Each row was made from one small tree. The marks that hang from a mark follow it in brackets, in the order of their numbers. Every link used is in the known rows. Write each row's tree.
(in the rows, 128 means zero)
Known rows:
Q103[Q301]: [117  88  57 102 147 158  98 166  94 143 140 125 148 115 121 135 112 137
 147 146 129  92 135 165 122 134 155 152 181 108 139 114 125 123 114 175
 149 155 121 126 120]
Q241[Q577[Q20] Q744[Q596]]: [123 121 113  82  84 145 137 124 128 142 139 144 148 112 116 171  89 131
 166 114 151 139 105 140 105  82 112 152 152  98 154 211 125 134  85 146
 140 136 172 138 163]
Q241[Q744[Q596[Q165]]]: [115 115  76 103  82 122 146 136 127 114 153 158 156 126 140 122  71 135
 148  96 134 169  95 169 108  95 136  80 174 104 118 131 110 154 126 144
 147 136 115  99 142]
Q604[Q744[Q20]]: [101  76 103  55 102 166 112 147 113 167 114 148 132 153 150 137  91 139
 144 187 113 126  93 134 112 133 152  90 210 109 146 139 135 143 103 188
 161 146 136 120 107]
Q165[Q20[Q577]]: [124 105  90 104 125 129 122 116 113 178 120 126 122 141 103 156 104 110
 165 137 133 144  86 148  97 116 129 168 146 126 158 176 143 115 112 169
 167 130 158 108 174]
Q744[Q20]: [112  74 109  74 103 149 107 131 116 177 124 142 145 146 145 132 108 147
 136 176 137 104 108 143  96 121 146 112 189 104 159 160 155 122 100 177
 173 148 146 134 143]
Q604[Q786[Q438]]: [ 83  75  50  81 104 161 106 146 107 176 126  96 172 137  91 116 108 134
 162 205  83  96 100 191 103 123 155 149 197 132 125 152  86 111  76 198
 208 121 140 145 184]
Q596[Q165[Q20[Q577[Q241] Q744]]]: [ 87  79  90 117 150 128 142  94 102 148 120 161  83 165  86 131  90  57
 142  85 126 162  81 171 118 104 130 141 174 124  99 165 130 129 152 163
 164 138 141 109 124]
Q604[Q744[Q596]]: [ 99 115  77  49  98 165 119 154  99 141 111 139 146  90 150 125  81 158
 136 150 114 147  78 159 133 129 130  91 180  90 111 143 110 152 103 162
 123 149 120 107 129]
Q744[Q596]: [109 116  92  70  96 146 112 140 103 149 124 130 156  87 145 118  97 167
 135 131 142 123  94 162 117 115 128 111 156  88 120 157 131 126 101 158
 137 153 140 116 167]
Q301[Q165[Q20 Q596] Q256[Q126]]: [214 108 144 115  98  97 110 108 137 199  83 141 105 133 180 124 108 130
 128 141 132 134 120  91 114 117 136 126 158 134 151  97 115 160 138 163
 164 165 129 143 149]
Q103[Q301[Q256[Q126]]]: [151 101  66 116 137 146 103 163  98 153  93  94 121 123 142 123 104 135
 126 168 147  72 152 143 113 170 188 128 161 111 146  82  89 154 121 186
 146 169  99 149 122]
Q455[Q577[Q20[Q744] Q241]]: [ 68 105 106  90 137 158 116 120 103 149 134 155  87 130  92 125  98  83
 136 150 152  90 104 153 111 103 133 167 181 110 121 167 110 106  94 179
 151 156 152 140 124]
Q596[Q165[Q20[Q577]]]: [109  89  81 120 136 112 131  99 132 155 135 142 124 152 114 139  88  90
 149 115 135 162  80 162  76 105 123 138 150 143 144 158 142 126 126 169
 195 118 150  94 161]
Q301[Q103]: [118 103  71 115 106 139  83 156 131 139 169 132 173 130  98 135 103 156
 139 156 107 144 127 142 120 100 161 138 181 101 137 128 121 128 100 169
 166 121  99 134 161]
Q577[Q20[Q744]]: [ 95  85 107  58 101 172  96 147 103 173 132 162 120 130 105 146  90 117
 145 162 130 127  96 138 116  88 127 152 201 107 124 147 117  86 100 157
 147 128 129 117 124]
Q301[Q103 Q165[Q20] Q256[Q126] Q339]: [182 143 147 151  98  75 108 141 153 172 140 116 117 172 136 166  97 120
  91 128 110 192 105  79 106 108 179 122 174 113 156  69 119 171 135 174
 154 116 119 157 123]
Q103[Q301[Q165[Q20] Q339]]: [150 113 131 120 147 110 116 146 113 171 151 136 123 152 132 174 110 105
 111  96 113 161  94 122 115 103 137 157 186 123 156  95 157 137 136 176
 141 133 159 135  84]
Q339[Q301[Q165 Q256[Q126]]]: [181 139 118 139 112 107  87 173 136 155 102 115 122 136 166 100  99 127
 125 159 137 120 150 104  76 170 156 100 185 126 171  69  87 167 142 187
 144 132  99 107  98]
Q455[Q577[Q20 Q241[Q744[Q596]]]]: [ 90 167 125 114 113 132 151 116 117 131 126 155 107 100 119 133  88 107
 142 120 171 102  99 154 114 101 137 144 162 104 128 194 112 157  84 157
 120 144 176 149 150]
Q604[Q744[Q20 Q596[Q165]] Q786[Q438]]: [ 32  81  70  49  99 139 136 116 110 157  95 147 134 124 147 118  65 135
 100 180  97 127  48 180 114 132 132  44 214 130 107 153 124 160 117 172
 204 121 165 141 127]
Q604[Q744[Q596] Q786[Q438]]: [ 57 111  53  41  97 167 120 152  93 156 103 114 147  94 119 123  81 156
 139 194  73 124  64 182 137 136 137 100 203 114 101 154  84 146  88 176
 166 133 141 133 155]
Q596[Q165[Q20[Q577 Q744]]]: [ 93  71  64 100 125 122 137 103 124 153 137 160  97 163  89 151  68  78
 148  97 121 181  67 155  98  99 112 130 160 141 127 147 132 115 154 150
 175 132 139  91 131]
Q268[Q744[Q20[Q577]]]: [102  82  75  73 139 144 117 126 105 147 105 119 102 165 101 152  71 114
 131 140 133 130  97 127 107 145 126 116 174 101 170 178 137 159 133 174
 169 118 139 113 135]
Q604[Q744[Q596[Q165]] Q786]: [ 48 112  56  47 116 160 139 145 121 142 135 131 158  90 138 116  55 150
  95 141 119 162  48 195 109 138 109  56 193 109 106 125  89 145 115 177
 181 129 118 103 150]
Q301[Q103 Q165[Q20 Q596] Q256[Q126]]: [206 126 136 146  99  76  98 107 153 177 118 148 111 134 155 137 101 142
 112 136 123 160 133  67 143 105 150 124 166 131 151  85 120 177 151 147
 162 145 111 172 150]
Q301[Q103 Q165[Q596] Q256 Q339]: [164 104 138 129  89  82  95 136 152 124 149 122 125 133 115 141  94 130
  75 117 118 171 116  66 130  76 152 135 178 115 141  75  90 186 152 188
 187 141 137 130 117]
Q455[Q577]: [104 103  59  99 113 137 118 141 130 139 162 111 149 128 111 115  89 123
 157 165 141 100 105 159  78 126 141 149 143 118 155 138 102 119  87 195
 181 158 143 124 171]
Q301[Q103 Q256[Q126] Q339]: [146 128 103 120  94 105  93 174 137 135 139  81 138 158 119 145  84 125
 100 160 133 148 133 112  97 119 198 128 171  88 127  77  81 173 120 196
 172 139 102 154 150]
Q339[Q301]: [123 105  88  99 121 147  88 176 120 145 139 129 150 113 130 118  99 117
 159 154 136 112 139 147  79 131 139 158 193 111 136 111 121 117 115 182
 152 127 126 101 120]
Q339[Q301[Q103]]: [115 121  81 126 120 124  69 180 138 127 170 136 162 114 107 132  94 127
 141 146 128 138 147 123 106 113 154 157 196 111 136  98 128 132 123 166
 150 109 110 118 119]
Q744[Q20 Q596[Q165]]: [ 88  85 111  78 100 123 120 106 125 150 120 161 144 120 171 117  86 150
  97 120 160 131  78 159  93 113 119  54 169 102 125 158 173 137 125 153
 173 146 155 131 142]
Q20[Q577[Q241] Q744[Q596[Q165]]]: [ 48 102  72  97 134 131 139 106  83 109 108 157  95 120  98 101  74  96
 109  65 149 143  76 187 127 120 124  93 165  95  73 182 114 157 160 152
 143 151 133  94 134]

Which tree is each row?
[180  95 162 123 135  99 119 118 128 158 107 132  86 113 145 165 108  97
  90 103 131 143 107  81 131  94 132 167 165 141 151  74 129 163 155 183
 166 172 177 139  69]  Q103[Q301[Q165[Q20 Q596] Q256 Q339]]
[120 128 134 147 188 100 130 120  86 157 123 130  87 161 100 163 118  68
 102  65 131 144  99 138 121 122 144 174 176 125 139 145 149 175 157 190
 135 130 175 122  89]  Q103[Q301[Q165[Q20[Q577[Q241]]] Q339]]
[ 89 118 112 122 155 108 143  81  97 148  99 154 102 108 127 120  94  91
 121  69 156 148  71 179 113 113 119 119 144 117 101 198 166 153 130 154
 153 139 171 117 160]  Q744[Q596[Q165[Q20[Q577[Q241]]]]]
[ 48 137 120  79 132 148 126 105  97 144 118 163  86  90 112 130  86 107
 108 119 175  98  77 154 128 104 115 135 157  89 104 189 125 120 103 153
 128 160 170 152 130]  Q455[Q577[Q20[Q744[Q596]] Q241]]
[122  99 103  77  73 131 153 119 136 141 133 141 148 142 129 167  87 150
 161 113 144 141 105 141 108 107 123 107 146  86 169 205 158 159 117 155
 152 160 179 152 154]  Q241[Q577 Q744[Q20 Q596]]
[138  95  95  92  94 155 125 139 142 151 161 138 155 158  94 170  96 106
 188 144 128 129 127 139  93  85 136 176 169 113 175 189 104 121  80 174
 166 128 150 129 160]  Q241[Q577[Q20] Q744]
[167 116 147 101  90 108 130 144 133 179 112 126  86 186 138 160  86  98
 107 123 110 190  86  95 108 114 155 116 176 110 137  67 102 148 152 174
 141 151 121 137  91]  Q301[Q165[Q20[Q744]] Q256[Q126] Q339]
[ 72  83  41  58 104 175 113 163 101 163 117 108 157 137  98 122  91 131
 161 222  55 113  87 187 120 141 158 136 223 132 116 131  63 132  78 203
 193 122 126 126 144]  Q604[Q744 Q786[Q438]]
[ 82 143 122 106 100 120 169 104 118 132 117 153 107 126 130 125  96 127
 132 119 169 104 102 148 119 121 145 100 159  98 142 185 146 173 112 168
 132 170 183 162 141]  Q455[Q577[Q241[Q744[Q20 Q596]]]]
[165  83 134 113 129 109 109 140 115 131 114 118 107 118 136 139 101 115
  82 113 135 119 120  92 126 110 143 152 175 122 144  63  92 177 156 197
 171 177 151 121  78]  Q103[Q301[Q165[Q596] Q256 Q339]]
[108 115  97 108 156 108 130 129  99 155 145 142  78 173  86 197  78  75
 104  63 112 189  75 115 126 108 119 165 173 129 145 110 133 147 186 155
 138 136 165 110  67]  Q103[Q301[Q165[Q20[Q577 Q744]] Q339]]
[113 132  88 123  99  99 164  92 134 132 130 160 113 131 117 152  66 102
 154  67 139 198  66 156 105  93 119 111 139 134 133 171 134 163 141 124
 147 116 162 100 162]  Q241[Q744[Q596[Q165[Q20[Q577]]]]]
[174 150 101 166 114  90  74 172 152 139 133 124 128 135 143 115  94 136
 106 148 124 149 159  83 100 156 173 103 192 125 161  57  91 181 152 170
 144 111  79 130 102]  Q339[Q301[Q103 Q165 Q256[Q126]]]
[113 122  75 133 114 138 158 140 122 122 153 131 133 152  92 116 101  96
 177 137 132 106 127 173 107 120 165 156 170 111 146 149  87 158  94 197
 148 157 133 133 147]  Q455[Q577[Q241[Q744]]]
[135  93 108  82 123 121 115  95 112 176 113 143 112 115 118 144  95 106
 164 125 152 128 101 127 109  97 111 187 147 129 132 171 136 133 132 156
 181 154 178 116 189]  Q165[Q20[Q577] Q596]
[127  86 105 111 131 142 108 166 105 123 118  93 116 119 118 150 107 103
 100 144 134 109 115 131 107 127 175 158 164 114 144  84  99 145 114 214
 164 168 146 123  85]  Q103[Q301[Q256 Q339]]
[109 106  74  87 139 111 142 101 117 129 112 140  95 115 118 147  46  91
 122  73 135 188  56 147 109 121  92  98 133 111 136 169 149 150 145 133
 153 111 144 103 136]  Q268[Q744[Q596[Q165[Q20[Q577]]]]]
[ 96 115  88 104 129 105 137  87 124 148 116 148 119 112 136 136  75 112
 128  85 154 171  58 162  91 106 107 110 130 124 126 186 160 135 132 136
 167 126 171 103 168]  Q744[Q596[Q165[Q20[Q577]]]]
[ 59 100  48  77 112 125 133 117 103 116 130 149 109 122 104 120  52 116
 115  81 147 169  63 170 111 114 109  85 153 104  95 161 112 140 166 140
 158 144 130  82 143]  Q20[Q577 Q744[Q596[Q165]]]
[ 60 110 110 106 145 109 135  83  94 133  84 153 103 128 136 106  95 115
  89  88 172 108  82 171 105 136 133  70 164 101 112 213 169 174 143 164
 170 145 172 120 151]  Q744[Q20[Q577[Q241]] Q596[Q165]]
[ 61  93  73  68 108 141 147 113 116 164 111 148 128 107 135 134  66 117
 134 157  78 163  43 186 123 115 121  87 191 140 101 141 122 136 106 159
 188 115 165 139 138]  Q604[Q744[Q596[Q165[Q20]]] Q786[Q438]]
[158 104 104 134 150 128 110 132 112 181 137 160 127 130 139 159 123 128
 133 116 105 139 102 129 130 120 130 148 182 139 173 107 158 128 127 158
 138 132 134 134  90]  Q103[Q301[Q165[Q20]]]
[176 128 144 186 118  93  88 135 176 148 136 161 110 110 126 153 111 124
 113 129 101 182 118  62 118 114 139 135 177 155 188  81 140 146 136 166
 151  95 127 134  70]  Q339[Q301[Q103 Q165[Q20] Q256]]
[167 123 109 130 134 104 110 177 108 145 113  89 114 159 152 139  95 122
  85 127 132 122 125 117  97 154 183 117 181 110 156  53  87 183 150 199
 147 155 115 133  88]  Q103[Q301[Q165 Q256[Q126] Q339]]
[ 99 129 135 117 109 129 140 115 107 133 116 179 121 109 141 117  90 106
 128  95 162 134 107 167 118  81 140 107 197 103 100 175 125 156 103 148
 130 125 140 124 130]  Q577[Q20 Q241[Q744[Q596[Q165]]]]
[172 124 126 116  95 102 108 167 129 159 113  85 129 171 157 126  96 130
 101 148 123 148 116 115  79 134 172 101 178 102 151  80  80 177 130 207
 163 141 111 123 126]  Q301[Q165 Q256[Q126] Q339]
[ 89  89 130  80 127 178 100 134  80 166 113 166 102 133 101 131 112 100
 136 149 131 105 109 157 133  94 147 163 216  98 103 166 121 105  95 174
 130 139 129 133 116]  Q577[Q20[Q744] Q241]
[ 79 117 114  48  94 165 101 128  95 163 114 166 113  91 126 145  79 140
 120 131 147 135  75 139 134  90 106 125 185  91 107 168 133 102 107 130
 121 143 145 129 128]  Q577[Q20[Q744[Q596]]]
[107 154 146  96 106 150 130 129  89 153 103 167 122  97 128 131 107 128
 142 113 154 121 112 155 139  92 144 141 198  89 111 188 126 152  80 148
 101 129 150 142 139]  Q577[Q20 Q241[Q744[Q596]]]
[ 68 104  90  88 115 102 134  92 118 136 107 149 118 127 148 125  73 135
  97 102 174 134  65 157  85 126 114  65 151 115 132 193 164 162 148 154
 184 141 174 105 163]  Q744[Q20[Q577] Q596[Q165]]
[ 61  99 128  78 129 151 120 111  87 142 108 186 100 101 133 114  80 104
  96  95 159 128  83 167 130  87 118  99 200  91  70 170 136 119 120 144
 135 140 135 121 109]  Q577[Q20[Q744[Q596[Q165]]] Q241]
[151 110 122 124 116  95  88 125 145 154 163 205  98 117 114 155  79 107
 132  86 113 198 125  59 150  71 102 166 206 132 128  71 146 139 194 112
 135 122 129 132  72]  Q339[Q301[Q103 Q165[Q20[Q744] Q596]]]
[110 118  96 117 106 127 155 130 109 111 129 161 140 124 131  99  90 113
 142  87 137 147 105 188 124  99 154  89 182  94  94 151 113 177 121 158
 127 141 118 117 136]  Q577[Q241[Q744[Q596[Q165]]]]
[107 107 112  61  92 152 128 118 101 171 115 166 112  94 129 153  87 139
 145 108 124 174  67 142 146  88 109 124 160  94 114 148 155 100 122 122
 115 159 151 143 130]  Q165[Q20[Q744[Q596]]]
[193 138 123 159 104  88  99 131 157 180 126 139 122 154 144 149 109 146
 114 144 103 174 121  86 127 121 165 106 169 130 172  87 128 160 127 157
 152 118  91 164 137]  Q301[Q103 Q165[Q20] Q256[Q126]]
[126 118 127 128 111 119 165 102 119 138 122 174 123 118 144 130 100 101
 149  72 134 166  90 167 131  84 144 108 174 111 107 157 151 156 121 145
 123 142 143 136 132]  Q577[Q241[Q744[Q596[Q165[Q20]]]]]
[ 77 105  83  77 109 153 114 133 125 151 150 147 105 135  95 146  71  97
 137 165 151 112  88 135  92  98 115 160 173 121 140 149 104  91  97 165
 166 145 149 130 133]  Q455[Q577[Q20[Q744]]]
[102  65  92  60 111 172 103 136 120 156 152 139 131 149  86 167  89 107
 160 147 128 126 103 141 100  85 114 168 171 105 145 186 119  87  98 167
 170 148 149 131 135]  Q241[Q577[Q20[Q744]]]
